What can hang from each mark:
J_496: J_427 J_599
J_939: J_153 J_599 J_883
J_427: J_496
J_153: J_599
J_883: J_153 J_427 J_496 J_939
J_599: J_939

Known rows, with every way that one mark hangs from another:
{J_496 J_427 {J_599 {J_939 {J_883 J_153}}}}: [ 2.23 -0.52  0.80 -2.64  0.48  1.14 -0.31  0.03  0.89 -1.26  0.15  2.35
 -1.60  0.59 -1.36  2.31 -0.88 -2.51 -0.09 -2.49  2.30  1.15 -0.10  0.90]
{J_939 {J_883 J_153 J_427}}: [ 0.55 -0.38  0.69 -2.22 -1.24 -0.09 -0.04  0.48  1.32  2.26  1.45 -0.13
 -1.26 -0.98 -0.43  2.23  2.20 -3.42 -0.88 -2.98  1.09  2.53  1.69 -0.42]
{J_599 {J_939 J_153}}: [ 1.15 -0.05 -0.71  0.19 -1.19  0.35 -0.82 -1.28  0.13 -1.41  0.88 -0.99
  0.71  0.88 -0.84 -1.19 -2.33 -0.85  2.34 -1.61  0.07  1.24  0.15  2.42]
{J_496 J_427 J_599}: [ 2.39  0.22 -0.64  0.06 -0.87  2.26  1.18  0.39  1.64 -0.34 -1.52  0.36
 -2.46  0.61 -0.41  1.94  0.90 -1.35 -0.71  0.91  2.41 -1.08  0.32  0.40]
{J_939 J_599 {J_883 J_153 J_427 J_496}}: [-1.44  0.76  0.50 -2.11 -1.94 -1.93  0.79  0.53  1.97  1.30  1.46 -1.75
 -0.74 -1.99  1.68  2.02  1.37 -1.02 -0.42 -1.29  0.94  1.80  1.55 -1.10]
{J_599 {J_939 {J_883 J_153 J_496}}}: [ 0.57  1.00  0.55 -1.70 -2.99 -0.66 -0.83 -0.43  0.29 -0.48  0.51 -0.86
 -0.23  0.56 -1.01  0.28 -1.95 -1.44  1.44 -1.92  1.18  1.99  0.56  0.65]
{J_153 {J_599 J_939}}: [ 0.45  2.03  0.00 -0.41 -2.69  1.34 -0.04 -1.96  0.51 -2.58 -1.69 -1.10
 -1.03  1.79 -0.90 -1.59 -0.89 -0.71  2.07  0.98 -0.28  2.23  1.61  0.85]
{J_496 J_427 {J_599 {J_939 J_883}}}: [ 2.19 -0.32 -0.10 -1.21  1.42  1.01 -0.36 -0.01  1.13 -1.63 -1.23  1.92
 -1.49  2.44 -1.38  1.31 -0.75 -2.13  0.86 -0.46  0.88  0.72 -0.43  0.49]
{J_599 {J_939 J_153 {J_883 {J_496 J_427}}}}: [ 0.72  1.30 -2.04 -0.50 -1.10 -1.14  0.37 -0.88 -1.22 -3.40 -0.71 -2.78
  1.10  1.09  0.52 -0.12 -0.57 -1.07  2.07 -1.17 -0.09 -0.67  0.45  2.16]
{J_883 J_496}: [ 0.37  1.98 -0.75  0.82 -4.67  0.71  0.42 -0.13  0.96  0.63 -1.20 -2.95
 -0.93  0.38  0.03 -0.06  0.28 -0.06  0.88  1.66  1.19 -0.28  1.07  0.38]
{J_883 J_939}: [ 2.03  1.14 -1.31 -0.13 -0.89  1.69 -0.07  0.28  0.16  2.02 -1.33  1.42
 -2.40  0.09 -1.32  0.22 -0.94 -2.23 -0.27  0.52  0.73 -0.25  1.00 -0.68]
{J_599 {J_939 {J_883 J_427}}}: [-0.32  0.00  0.46 -0.91  0.50 -0.08 -1.12 -0.86  1.66  0.27  0.43  0.13
 -0.96  1.59 -1.05  0.03  0.50 -2.42  1.83 -1.47 -1.53  2.74  1.53 -0.30]
{J_427 {J_496 J_599}}: [ 1.97 -1.53  0.64  0.70  1.10  2.85 -0.74  0.90  1.27  1.40 -0.04  0.27
 -2.29  1.25 -0.06  2.37  0.79 -0.38 -0.55  0.97  0.61  0.45 -0.97  0.22]
{J_153 {J_599 {J_939 {J_883 J_427 J_496}}}}: [-1.81  2.33  0.46 -0.83 -2.06 -0.86 -0.01 -1.57 -0.03 -1.96 -1.76 -4.05
 -0.67  1.29  0.50 -0.57  1.62 -1.60  1.76  1.76 -2.60  2.54  1.66 -0.20]
{J_599 {J_939 J_153 {J_883 J_496}}}: [ 0.08  0.67 -0.67 -0.01 -1.47 -1.59 -0.95 -0.22 -2.00 -1.61  0.17 -2.79
  1.41  1.34 -0.54 -0.61 -2.63 -1.23  2.44 -1.37 -0.83  1.43 -0.65  1.67]
{J_939 J_153 {J_883 J_427 {J_496 J_599}}}: [ 0.04 -0.81  0.52  0.23  0.40 -1.24 -0.27  1.62 -0.94  1.54  1.03 -3.77
 -0.22 -0.19  0.24  2.24  1.36 -2.44 -0.27  0.10 -0.62  1.14 -2.22  0.23]
{J_427 {J_496 {J_599 {J_939 J_153 J_883}}}}: [ 1.83 -2.92  0.55 -0.26  4.42  0.71 -2.31  0.91 -1.04 -0.84  1.56  0.24
  0.12  2.31 -0.31  1.68 -1.35 -1.60  0.93 -2.20 -1.20  2.09 -2.88  1.52]
{J_496 J_427 {J_599 {J_939 J_153 J_883}}}: [ 2.36 -0.95 -0.70 -0.90  2.47  0.08 -0.24  0.22 -0.70 -2.55 -0.09  0.35
  0.24  1.57 -0.58  1.18 -1.55 -2.47  0.92 -1.67  0.66  0.67 -1.48  1.66]
{J_427 J_496}: [ 1.22 -0.28 -0.65  0.73 -0.52  2.34 -0.06  0.07  1.20  0.94 -0.21 -0.34
 -1.61  1.37  0.86  1.29  1.48 -0.20  0.33 -0.14  0.43  0.01  1.09  0.35]
{J_153 J_599}: [ 0.95  2.36 -0.58 -0.30 -3.46  1.45  1.09 -0.86  0.05 -1.40 -2.17 -1.92
 -1.24  1.13 -0.23 -0.32  1.17 -1.17  0.29  1.30  0.88  1.27  1.52  0.71]
{J_153 {J_599 {J_939 {J_883 J_427}}}}: [-0.56  1.47  0.71 -1.32 -0.38 -0.18 -0.25 -1.60  0.40 -1.57 -0.95 -1.43
 -0.78  1.73 -0.24 -0.56  1.75 -2.54  1.44 -0.04 -2.38  3.38  1.68 -0.50]
{J_599 {J_939 J_153 {J_883 {J_427 J_496}}}}: [-0.22 -2.01 -0.19 -0.46  3.55 -0.23 -1.89 -0.35  0.02 -0.16  2.39 -1.60
  0.52  1.12  1.41  0.85  1.28 -1.75  1.79 -2.90 -2.92  1.79  0.31  0.98]

Rows:
[ 0.49  1.51 -0.54 -2.25 -2.92 -0.01  0.46 -0.71  0.34 -1.86 -0.36 -0.74
 -0.80  0.08  0.16  1.02 -0.46 -1.25  1.14 -1.85  1.41 -0.14  1.81  1.10]
{J_599 {J_939 {J_883 J_153 {J_496 J_427}}}}
[ 1.70 -1.37  0.28  0.12  0.38  0.92 -1.20 -0.22  0.26 -0.71  0.89 -0.32
 -0.12  0.89 -1.83  0.08 -2.82 -1.34  1.48 -0.67  0.50  1.77 -1.79  2.11]
{J_496 {J_599 {J_939 J_153}}}
[ 1.27  0.40 -0.50 -0.87 -3.86  1.61  1.34  0.55  0.86  0.14 -0.75 -1.18
 -2.23 -1.85  0.17  2.87  0.76 -0.56 -0.99  0.78  3.65 -1.79  0.30  0.88]
{J_883 J_153 {J_496 J_427 J_599}}
[ 0.69  2.08 -1.49 -0.72 -1.81 -0.35  0.40 -1.09  0.49 -2.30 -1.92 -1.42
 -0.61  1.99  0.16  0.07 -0.17 -0.92  2.09  0.19  0.22 -0.66  1.64  0.52]
{J_599 {J_939 {J_883 {J_496 J_427}}}}
[ 1.48 -1.84  0.93  0.54  1.93  2.82 -1.85 -0.15  1.88  0.23  0.25  0.63
 -1.68  2.01 -0.37  1.20 -1.13  0.21  1.01  0.20 -0.50  1.31 -0.91  0.54]
{J_427 {J_496 {J_599 J_939}}}
[ 1.39 -0.35 -0.04 -0.03 -0.65 -0.67 -0.38  1.94 -2.33  0.12 -0.05 -3.11
  0.33  0.76 -0.55  1.67 -0.65 -2.10 -0.09 -0.48  0.78  1.02 -2.96  1.23]
{J_939 J_153 {J_883 {J_496 J_599}}}
[-1.41  1.00 -0.58 -1.41 -1.64 -0.24  0.80 -0.06  1.84  3.08  0.96 -0.78
 -2.31 -4.17  1.22  1.33  0.06 -0.80 -0.96  0.66  0.56  0.12  1.93 -1.91]
{J_883 J_153 J_427 J_496 {J_939 J_599}}
[ 1.28  1.36 -2.53 -0.39 -1.69 -1.10  1.43  0.46 -1.87 -2.02 -1.20 -3.59
  0.55  0.39  1.39  1.17  1.25 -1.63  0.39 -0.63  1.08 -1.45  0.30  1.55]
{J_939 J_153 {J_883 {J_496 J_427}}}
[ 1.29  0.42 -1.71 -0.56  1.35 -0.43  0.50  0.18 -0.45  0.10  0.47  0.66
 -0.44 -1.42  0.52 -0.12 -2.75 -1.07 -0.08 -0.71  0.52  0.29  0.22  0.09]
{J_883 {J_939 J_153 J_599}}
[-0.33 -1.50 -0.43 -1.07  4.35 -1.41  0.00  0.66  0.45  0.06  2.51 -1.41
  0.47 -0.29  3.44  1.96  2.23 -0.75 -0.06 -2.36 -1.55  1.44  0.37 -0.21]
{J_939 J_153 J_599 {J_883 {J_427 J_496}}}
[ 1.79  1.84 -0.57 -1.96 -2.54  1.61  0.52 -0.65 -1.32  0.79 -1.11  0.35
 -2.34 -1.37 -1.15  0.50 -0.12 -2.72 -1.24 -0.16  1.12  1.34  1.57  0.26]
{J_883 {J_153 J_599} J_939}
[-0.13  0.76 -0.45 -1.12 -0.32 -0.99  0.78 -0.15 -2.11 -1.08 -0.13 -3.68
  0.03  0.37  0.55  0.71  2.98 -3.29  0.12 -1.01 -1.42  2.41  0.41  0.92]
{J_939 {J_153 J_599} {J_883 J_427}}
[ 1.11 -2.90  1.80 -1.78  2.47  1.15 -1.18  1.85  1.16  3.20  2.29  0.39
 -2.27 -0.63  0.84  4.45  3.02 -2.75 -1.88 -2.13  0.50  2.04 -0.73 -0.48]
{J_939 {J_883 J_153 {J_427 {J_496 J_599}}}}
[-1.30  0.21  0.92 -1.64 -2.44 -0.78 -0.80 -0.62  1.36  0.81  1.41 -1.83
 -0.69 -0.66 -0.37  0.86  0.35 -1.78  1.37 -1.73 -0.44  2.30  1.67 -0.23]
{J_599 {J_939 {J_883 J_153 J_427 J_496}}}
[-0.81  2.48  0.60 -1.15 -5.57  0.61  0.03 -1.75 -0.09 -2.06 -0.69 -3.06
 -0.92 -0.66 -0.33 -0.98 -0.67  0.01  1.60  0.71  0.88  1.89  1.49  1.24]
{J_883 {J_153 {J_599 J_939}} J_496}
[ 0.16  1.49  0.23 -2.25 -2.49 -1.80  0.75  0.79  0.53  0.02  0.53 -0.81
 -0.17 -0.90  0.88  1.56 -0.91 -0.30 -0.30 -1.93  2.41  1.85  0.54 -0.17]
{J_939 J_599 {J_883 J_153 J_496}}
[ 1.69  1.38 -0.76 -1.18 -0.86 -0.85  0.52  0.07 -3.23 -2.23 -1.04 -2.74
  0.83  1.55 -0.08  0.03  0.81 -2.78  0.36 -1.26  0.13  2.38 -0.25  1.95]
{J_939 {J_153 J_599} J_883}
[ 0.04 -0.60  0.67 -0.78 -1.28  1.19 -0.32  0.99  0.67  4.46  0.74 -0.86
 -3.38 -3.36 -0.87  2.70  0.61 -2.56 -1.86  1.26  0.54 -0.05 -0.38 -1.21]
{J_883 J_153 J_427 {J_496 J_599} J_939}
[ 1.07 -3.40  0.37 -0.42  4.40  0.46 -1.07  1.76 -0.64  1.80  1.97 -1.57
 -0.50  0.54  1.25  3.22  2.48 -2.37 -0.72 -1.81 -1.51  1.37 -1.98  0.40]
{J_939 J_153 {J_883 {J_427 {J_496 J_599}}}}
[-0.29  0.56 -0.81 -0.58  1.03  0.30  0.53 -0.24  2.77  2.37  0.05  1.09
 -2.42 -1.62  0.67  0.68  0.22 -1.42 -0.58  1.05 -0.67  0.73  2.17 -2.23]
{J_883 J_427 {J_939 J_599}}
[ 2.00 -1.72  1.32 -0.20  3.67  1.54 -2.15  0.59  0.55 -0.03  0.18  1.63
 -1.37  3.15 -0.70  1.87 -0.78 -1.37  0.90 -0.83 -0.93  2.16 -1.65  0.38]
{J_427 {J_496 {J_599 {J_939 J_883}}}}
[-2.29  1.79  0.83 -1.22 -5.02  0.37  0.14 -2.17  0.98 -0.62  0.17 -3.89
 -1.24 -1.51  0.37 -0.10  1.27 -0.63  1.51  0.91 -0.95  2.21  2.35  0.47]
{J_883 {J_153 {J_599 J_939}} J_427 J_496}
[ 1.92 -0.08 -0.55 -0.17 -0.15  2.39 -0.04 -0.72  2.28 -1.51 -1.16  1.10
 -2.17  1.27 -0.92  0.74 -1.06 -0.81  0.93  0.76  1.26 -0.31  0.43  0.71]
{J_496 J_427 {J_599 J_939}}
[ 1.15  1.89 -3.43  0.41 -1.53  0.63  1.34 -0.24 -2.01 -0.61 -1.40 -2.66
 -1.04 -1.58  0.74  0.53 -0.17 -1.39 -0.12  0.86  0.35 -3.31  1.04  1.02]
{J_883 {J_496 J_427} {J_939 J_153}}
[-0.38 -0.28 -1.56 -0.58  2.05 -0.64  0.55 -0.22  1.01  1.39  1.10 -0.33
 -0.87 -2.39  1.11  0.44 -0.28 -1.43 -0.34 -0.45 -0.97  0.62  1.07 -0.81]
{J_883 J_427 {J_939 J_153 J_599}}
[ 1.82 -1.08 -1.12 -0.21  0.56  1.30  0.12 -0.77  0.46 -2.16  0.06 -0.35
 -0.63  0.36 -0.54  0.70 -1.75 -1.10  1.26 -0.38  0.80 -0.38 -0.81  2.19]
{J_496 J_427 {J_599 {J_939 J_153}}}
[ 0.24  1.12  0.06 -2.14 -1.94  1.32  0.58 -0.95 -0.23  1.89 -0.03 -0.58
 -2.93 -2.59 -0.38  1.15  2.31 -3.23 -1.41  0.26 -0.25  1.51  2.41 -0.68]
{J_883 {J_153 J_599} J_427 J_939}
[-0.67  1.08  0.64 -1.63 -3.93  1.23  0.97 -1.06  1.06  0.71  0.20 -2.27
 -1.83 -2.01  0.57  1.01  3.40 -2.13 -0.70 -0.36  0.57  2.02  2.49  0.23]
{J_883 {J_153 J_599} J_427}
[ 1.64  1.61  0.57 -2.58 -2.69 -0.11  0.47  0.15 -1.41 -0.92 -0.65 -0.73
 -0.98  0.45 -0.52  1.25  1.22 -3.14 -0.80 -1.89  1.84  3.01  0.96  0.99]
{J_939 {J_883 {J_153 J_599}}}
[ 1.46 -2.49  0.04  0.38  2.71  1.81 -1.79  0.03 -0.01 -0.50  1.59 -0.27
 -0.33  1.14 -0.16  1.03 -1.58 -0.18  1.29 -0.82 -0.68  1.26 -2.13  2.07]
{J_427 {J_496 {J_599 {J_939 J_153}}}}
[ 1.33  0.63 -0.53 -2.07 -0.47  0.39  0.58  0.43  1.37  1.68  0.67  2.60
 -1.92 -2.25 -0.24  0.91 -2.14 -1.16 -1.10 -1.62  2.56  0.78  1.27 -0.88]
{J_883 J_153 {J_939 J_599}}
[ 0.04  0.18  0.00 -1.78  0.41  2.56 -0.07 -0.61 -0.22  2.34  0.42 -0.79
 -3.00 -2.34  1.64  2.01  3.59 -2.50 -1.71  0.01 -1.43  0.63  2.12 -0.87]
{J_883 {J_153 J_599} {J_427 J_496} J_939}
[ 2.09 -0.76  1.30 -0.72  1.29  0.55 -1.52  0.42  0.57 -0.10 -0.31  1.83
 -1.06  2.90 -2.55  0.99 -2.26 -2.25  0.98 -0.82  0.47  2.88 -1.49  0.28]
{J_496 {J_599 {J_939 J_883}}}
[-0.33  2.77 -0.81 -1.75 -5.45  1.00  1.49 -2.38 -0.02 -3.64 -1.77 -2.94
 -1.27 -1.08  0.98 -0.12  0.31  0.04  1.38  0.85  1.26 -0.46  2.85  1.59]
{J_883 {J_153 {J_599 J_939}} {J_496 J_427}}
[ 0.03 -0.81 -0.70  0.85  0.19  0.51 -0.31  0.84 -0.83  2.87  0.45 -2.99
 -1.72 -2.16 -0.24  1.64  0.32 -2.39 -0.94  1.99 -1.19 -0.47 -1.53 -0.13]
{J_883 J_427 {J_496 J_599} {J_939 J_153}}
[ 0.39 -0.26  1.69 -0.62 -3.27  1.05 -1.14 -0.23  1.31  0.47  0.73 -0.77
 -1.55 -0.64 -1.86  1.11 -2.50 -0.39  0.69  0.16  1.65  1.47 -0.87  0.94]
{J_883 J_153 {J_496 {J_599 J_939}}}
